Known rows, with every way that one mark hangs from another
{J522 J568 {J662 J419}}: [-3.02  2.14 -2.35  1.07  2.96  1.59 -1.01 -4.03  0.18 -0.10 -0.61  0.39
 -1.32  0.12  2.34  0.12  0.93 -0.58 -0.08  4.67 -0.30  0.32]
{J450 {J522 J679 J724}}: [-1.43 -0.39  4.45  3.13  1.23  0.12  0.18 -1.09  0.70  2.32 -1.14  3.95
  1.73 -0.71  0.72  1.97  0.54  2.95 -0.30  1.19 -0.07  0.09]
{J522 J568 J724}: [-2.16  2.16  0.33 -1.15  1.33  0.62 -0.35  1.75  1.71  1.87 -2.22  1.69
  2.11 -0.36  2.46  0.50  0.35  0.67 -1.82  2.99 -0.52 -0.38]
{J419 J662}: [-1.55 -1.61  3.38 -0.04  0.54 -1.34 -0.75  0.23 -0.02  0.21 -1.20  0.69
  0.31 -0.05  0.56  0.70  0.03  0.51  0.67  1.66 -0.39  0.70]
{J419 {J662 J261}}: [-1.87 -0.87  5.47  0.94 -0.08 -1.56 -1.19  0.70  0.01  1.46 -1.10  1.02
  2.08 -0.22 -0.33  1.87 -0.92  2.82  0.75  1.48  0.28 -0.25]
{J522 J568}: [-2.20  1.48 -0.05 -1.36 -0.12  0.07 -0.26 -0.88  0.81  0.71 -1.54  0.95
 -0.22  0.22  2.49 -0.23  0.58 -0.07 -1.11  3.04 -0.50 -0.22]
{J60 J261 {J801 J724}}: [-3.08  4.92  6.00 -5.96 -1.72 -1.20 -0.10  6.02  0.20  2.60 -3.40  0.19
  0.45  0.82 -0.08  0.24  0.61  2.75 -1.66 -0.24  0.26 -2.07]
{J801 {J724 J419 {J522 J568 J662}}}: [-3.35  2.59 -3.73 -3.21 -0.52  1.06  0.52 -4.74  0.74  0.02 -1.12  1.29
  2.55 -0.44  2.20 -0.49  0.61  2.39 -2.00  2.25 -0.84 -1.61]
{J801 {J724 J419 {J522 J568 J679}}}: [-3.19 -0.57 -1.50 -3.35 -1.77  0.46  1.06 -1.26  1.12  0.40 -1.20  2.91
  2.41 -0.45  2.42 -0.01  1.57  3.59 -2.42  2.75 -0.72 -0.90]
{J724 J91 J419 J522 J801}: [-1.01 -1.76  0.52 -0.85 -3.68 -1.35  0.79 -0.66 -0.79 -1.37 -0.25 -0.59
  0.99  1.08  3.05 -1.54  0.84  2.21 -1.19 -0.41  0.17 -0.63]
{J450 {J522 J679}}: [-1.63 -0.90  3.94  2.91 -0.31 -0.44  0.29 -3.78 -0.24  1.13 -0.47  3.09
 -0.56 -0.14  0.65  1.14  0.71  2.30  0.44  1.27 -0.03  0.22]
{J724 J419 {J522 J568 J679} J801}: [-3.32 -2.50 -0.77 -2.63 -2.89  0.11  0.98 -2.54  1.27 -0.86 -0.24  1.14
  2.87  0.49  4.24 -0.34  1.87  3.64 -1.46  2.23 -0.15  0.18]
{J801 {J724 J91 {J522 J568 J679}}}: [-3.61  0.92  3.50 -2.59 -1.64  0.06  0.38  0.45 -0.28  0.65 -1.24  3.41
  0.60 -0.39  3.11  0.49  1.85  2.18 -2.51  3.46 -0.75 -0.72]
{J522 J679 J724}: [-1.06 -1.41  3.60  2.27  0.42 -0.55  0.28  2.54  1.53  1.75 -1.15  3.00
  2.17 -0.01  0.89  1.30  0.81  1.63 -0.79  1.96  0.19 -0.09]
{J801 {J724 J522}}: [-2.44  3.09  1.64 -1.64 -2.48  0.48  0.10 -0.65 -0.13  0.02 -1.67  1.54
  1.44  0.34  1.56 -0.02  0.53  1.54 -1.71  2.26  0.02 -1.21]
{J450 {J522 J568 J662 J679}}: [-3.49  0.58  1.91  1.50  1.73  0.68 -0.02 -7.30  0.26  1.41 -0.09  3.35
  0.32 -0.81  1.84  1.58  0.92  2.25  0.32  2.50 -0.70  0.17]
{J60 {J801 {J724 J91}}}: [-1.32  2.83  6.65 -4.81 -1.93 -1.77 -0.01  5.29 -0.58  1.71 -1.23 -0.27
 -0.97  1.19  0.98 -0.23  1.01  1.58 -1.06 -0.59  0.22 -1.08]
{J724 J91 J419 {J522 {J662 J261}}}: [-1.33 -1.46  1.27  2.61 -2.13 -1.46  0.61 -4.46 -1.02 -0.21  0.23  0.62
  1.93  0.01  0.73  0.24 -0.43  3.12 -0.95 -0.29  0.29 -2.22]
{J522 {J662 J261} J724}: [-1.32  2.49  3.59  3.12  0.96 -0.24 -0.73 -0.44  1.02  2.68 -0.98  1.55
  4.02 -0.20 -0.05  2.06 -1.08  2.86 -0.22  1.10  0.75 -1.74]
{J60 J261 {J801 {J724 J419}}}: [-1.99  2.84  2.59 -6.22 -1.78 -1.69  0.61  5.75  0.51  2.42 -3.08 -0.27
  0.95  0.72 -0.56 -0.63  0.53  3.73 -1.82 -1.61  0.07 -2.36]
{J450 {J522 J568 {J662 J419} J679}}: [-3.79  0.63  0.10  3.09  3.74  1.95 -0.63 -7.60 -0.31  0.64  0.15  2.79
 -1.43 -0.71  1.89  1.53  1.47  1.71  0.65  4.17 -0.48  1.04]
{J724 {J522 J568} J801}: [-3.96  2.08  0.91 -3.37 -2.73  0.89 -0.18 -2.75  0.62 -0.84 -1.08 -0.01
  2.30  0.82  4.78 -0.36  1.14  1.81 -1.61  3.23 -0.07 -0.03]
{J60 J261 J801}: [-2.96  1.79  5.81 -3.83 -1.77 -1.70  0.19  3.69  0.28  1.46 -2.73 -0.49
 -0.06  1.09  0.32  0.06  0.77  1.63 -1.31 -0.27  0.26 -1.38]
{J60 J261 {J801 {J724 J91}}}: [-2.56  4.11  7.67 -5.62 -1.70 -2.15 -0.03  7.48 -0.98  2.67 -3.15  0.35
 -0.76  0.74  0.05 -0.11  0.81  2.20 -1.86 -0.89  0.09 -2.18]
{J450 {J522 J724}}: [-1.18  2.00  2.80  2.12  1.24  0.42 -0.20 -1.29  0.34  1.99 -1.76  2.38
  1.56 -0.54  0.77  1.10 -0.29  2.10 -0.62  0.80 -0.09 -0.42]

Rows
[-0.69 -0.53  0.17 -2.37  0.55 -1.33 -0.33  2.37  0.29  1.19 -1.58  0.97
  1.34 -0.46 -0.43 -0.03 -0.16  2.34  0.17  0.38 -0.53 -0.37] | {J801 {J724 {J419 J662}}}
[-3.51  1.21  0.99  1.97  0.61  1.61 -0.23 -3.92 -0.37 -0.44 -0.06  2.41
  0.53  0.04  1.31  1.23  1.68  1.81 -0.42  4.26  0.23 -0.16] | {J801 {J724 {J522 {J662 J419} J679}}}
[ 0.18  0.27 -0.60 -0.47 -0.53 -0.68  0.20  3.00  1.57  1.27 -1.19 -0.10
  3.45  0.71  1.84 -0.61  0.04  2.78 -0.63 -0.33  0.47 -0.49] | {J522 {J724 J419 J801}}
[-3.11  1.01  3.81  1.64  1.81  0.30 -0.45 -1.08  1.93  3.14 -0.62  3.39
  4.63 -0.84  1.25  2.91  0.12  3.96 -0.79  3.08  0.22 -1.06] | {J522 J568 {J662 J261} J679 J724}
[-1.78 -1.18 -0.23 -1.77  0.19 -0.16  0.43  2.59  2.49  1.77 -0.88  1.73
  4.06  0.03  3.15  0.28  1.29  3.90 -1.19  1.53 -0.10  0.21] | {J522 J568 J679 {J724 J419 J801}}
[-0.87  1.33  0.93  3.97  1.69 -0.12 -0.06 -4.46  0.54  2.96 -0.58  2.09
  3.93 -1.02 -0.75  1.89 -1.45  5.12  0.04 -1.12  0.35 -1.92] | {J450 {J522 {J662 J261} {J724 J419}}}
[-2.06  4.65  5.22  2.65  0.79  0.52 -1.17 -3.46  0.29  3.14 -0.39  1.31
  4.73 -0.18  0.87  2.41 -1.14  5.47  0.84 -0.16  1.11 -1.23] | {J450 {J522 {J662 J261} {J724 J801}}}
[-3.12 -0.01  2.58  0.51  0.57  0.48  0.12 -4.32  0.31  1.50 -0.79  3.47
 -0.33 -0.60  2.12  1.17  1.17  2.49 -0.36  2.60 -0.65  0.42] | {J450 {J522 J568 J679}}
[-2.97 -0.42  1.01  0.45  0.96 -0.06  0.06 -3.85  0.98  0.95 -0.15  2.42
  0.62 -0.07  2.07  0.92  1.24  0.82 -0.18  3.46 -0.45  0.03] | {J522 J568 J662 J679}
[-3.62  2.07  2.76 -6.67 -3.36 -0.96  1.05  2.92  0.24  0.94 -3.06 -0.06
  1.97  0.58  0.46 -0.47  0.96  4.25 -2.93 -1.05 -0.08 -2.54] | {J60 J261 {J801 {J724 J419 J522}}}
[-0.27 -3.07  2.40 -1.15 -0.49 -2.64 -0.34  2.86 -0.62  0.01 -0.30 -0.72
  0.63  0.44  1.46 -0.75  0.27  2.06  0.89 -1.07 -0.23  0.64] | {J724 J91 {J419 J662} J801}
[-2.67  0.46  4.37  0.74 -1.39 -0.50  0.45 -2.17 -1.05  0.23 -0.20  3.14
  0.86 -0.06  1.31  0.89  1.30  2.04 -1.01  1.89 -0.17 -1.14] | {J801 {J724 J91 {J522 J662 J679}}}
[-1.99 -1.07  3.86  0.29  1.33 -0.62  0.15  3.61  0.99  2.11 -1.46  3.45
  1.17 -0.57  2.50  1.02  1.36  1.24 -1.80  2.62 -0.69 -0.03] | {J522 J568 J679 {J724 J91}}
[-1.51  2.10  4.31 -5.73 -1.78 -2.61  0.67  7.41 -0.57  2.47 -2.90 -0.13
 -0.40  0.66 -0.45 -1.02  0.75  3.22 -2.11 -2.33 -0.13 -2.54] | {J60 J261 {J801 {J724 J91 J419}}}
[-3.81 -1.05  4.06 -2.05 -2.73 -0.20  0.34 -1.04 -0.17 -0.58 -0.34  1.68
  1.14  0.56  4.79  0.12  2.14  2.37 -1.51  2.84 -0.24  0.41] | {J724 J91 {J522 J568 J679} J801}
[-0.30 -0.55  3.94 -0.96 -0.13 -2.48 -0.70  4.19 -0.82  2.45 -1.22  1.30
  1.64 -0.71 -1.13  0.77 -0.95  4.34  0.05 -0.68 -0.08 -1.42] | {J801 {J724 J91 {J419 {J662 J261}}}}
[-1.69 -0.60  4.68  3.81 -0.57 -1.07 -0.16 -2.87  0.37  1.76  0.40  2.35
  2.04  0.17 -0.17  2.15 -0.08  3.06  0.73  1.79  0.87 -1.15] | {J522 {J662 J261} J679}
[ 0.66 -1.07  0.51 -0.16 -2.02 -2.05  0.37  2.19 -0.53  0.18 -0.29 -0.78
 -0.30  1.22  1.98 -1.70  0.43  1.59 -0.09 -1.08  0.31 -0.45] | {J724 J91 J419 J801}
[-3.20 -2.01  2.62  2.47 -1.50 -0.17  0.68 -5.86  0.17 -0.95  0.18  2.34
  1.50  0.26  1.68  1.08  1.27  1.34 -0.33  2.59  0.03 -0.28] | {J724 {J522 J662 J679}}
[-1.18  2.01  3.94  3.67  2.40 -0.28 -0.33 -2.93 -0.85  1.99 -0.83  2.47
  0.70 -0.75  0.69  1.15 -0.25  1.55 -0.13 -0.22 -0.34 -0.73] | {J450 {J522 J662 {J724 J91}}}
[-1.27  0.87 -1.77 -1.90 -2.59 -0.09  0.84 -0.76  0.18 -0.15 -1.49  1.10
  1.73  0.17  1.16 -0.80  0.40  2.41 -1.88  0.89 -0.13 -1.55] | {J801 {J724 J419 J522}}
[-2.15 -0.43  3.25  3.89  0.86 -0.25  0.19 -6.71 -0.43  1.09  0.30  3.02
 -0.02 -0.24  0.43  1.57  0.60  2.13  1.13  1.10 -0.05  0.01] | {J450 {J522 J662 J679}}
[-2.36 -2.03  5.49  0.45 -3.67 -1.19  0.52 -0.38 -0.77 -0.90  0.11  1.36
  0.96  1.09  3.45  0.11  1.80  2.28 -0.71  1.40  0.39  0.22] | {J724 J91 {J522 J679} J801}
[-2.69 -1.23 -3.31 -2.09 -1.83  0.39  0.94 -3.66  0.82 -1.12 -1.28  0.74
  1.38 -0.05  3.10 -0.92  0.88  1.45 -2.32  2.38 -0.80 -0.72] | {J724 J419 {J522 J568}}
[-0.42 -2.02  5.38  2.58  0.39 -1.46  0.37  4.22  0.38  1.79 -1.00  3.13
  0.85 -0.13  1.04  0.95  0.96  1.17 -1.00  1.15 -0.01 -0.21] | {J522 J679 {J724 J91}}
[-0.51 -2.45  4.51 -0.40 -1.09 -2.90 -0.78  2.78 -0.68  1.14 -0.19 -0.49
  2.26  0.29  0.66  0.44 -0.63  4.45  1.00 -1.10  0.46 -0.27] | {J724 J91 {J419 {J662 J261}} J801}
[-2.39  0.50  4.56  2.84 -2.06 -0.92 -0.10 -4.19 -1.37 -0.06  0.02  1.14
  1.51  0.20  1.17  1.12 -0.28  2.22 -0.76  1.08  0.49 -1.94] | {J724 J91 {J522 {J662 J261}}}
[-2.18  1.25 -1.59 -3.73 -1.70 -0.06  0.70  0.09 -0.28  0.12 -1.72  1.48
  0.73 -0.42  2.71 -1.18  0.97  2.08 -2.95  1.55 -0.97 -1.54] | {J801 {J724 J91 J419 {J522 J568}}}
[-3.50  3.77 -0.86  2.36  5.25  2.76 -1.16 -5.24  0.28  1.57 -1.12  2.03
  0.57 -1.16  2.07  1.51  0.47  1.41 -0.32  3.72 -0.55  0.37] | {J450 {J522 J568 {J662 J419} J724}}
[-3.05  0.77  4.49 -7.17 -0.22 -2.32 -0.11  6.25  0.30  2.26 -3.13 -0.19
  1.71 -0.08 -1.14  0.33  0.38  4.23 -0.85 -1.59 -0.45 -1.31] | {J60 J261 {J801 {J724 {J419 J662}}}}
[-1.82  2.25 -1.23 -1.99  1.00  0.85 -0.07 -1.13  1.36  2.14 -1.53  1.05
  3.48 -0.44  2.94  0.02  0.21  4.18 -1.02  0.26 -0.37 -0.15] | {J450 {J522 J568 {J724 J419 J801}}}
[-1.44  3.37  3.59  0.55  0.30  0.56 -0.61 -0.31  0.39  2.00 -1.40  1.30
  2.65  0.19  2.08  0.91 -0.07  3.19  0.03  0.16  0.45 -0.01] | {J450 {J522 {J724 J801}}}
[ 0.82  0.74 -0.10 -0.98 -0.99 -1.69  0.44  3.54 -0.62  1.40 -1.30  1.00
 -0.84  0.24  0.30 -1.33  0.16  1.51 -1.09 -0.48 -0.22 -1.56] | {J801 {J724 J91 J419}}
[-1.22  0.88 -0.60 -0.40 -1.40 -0.71  0.73 -2.39 -1.03 -0.26 -0.51  1.14
  0.88  0.01  1.05 -0.79  0.39  1.84 -1.45  0.08 -0.41 -1.91] | {J801 {J724 J91 J419 {J522 J662}}}
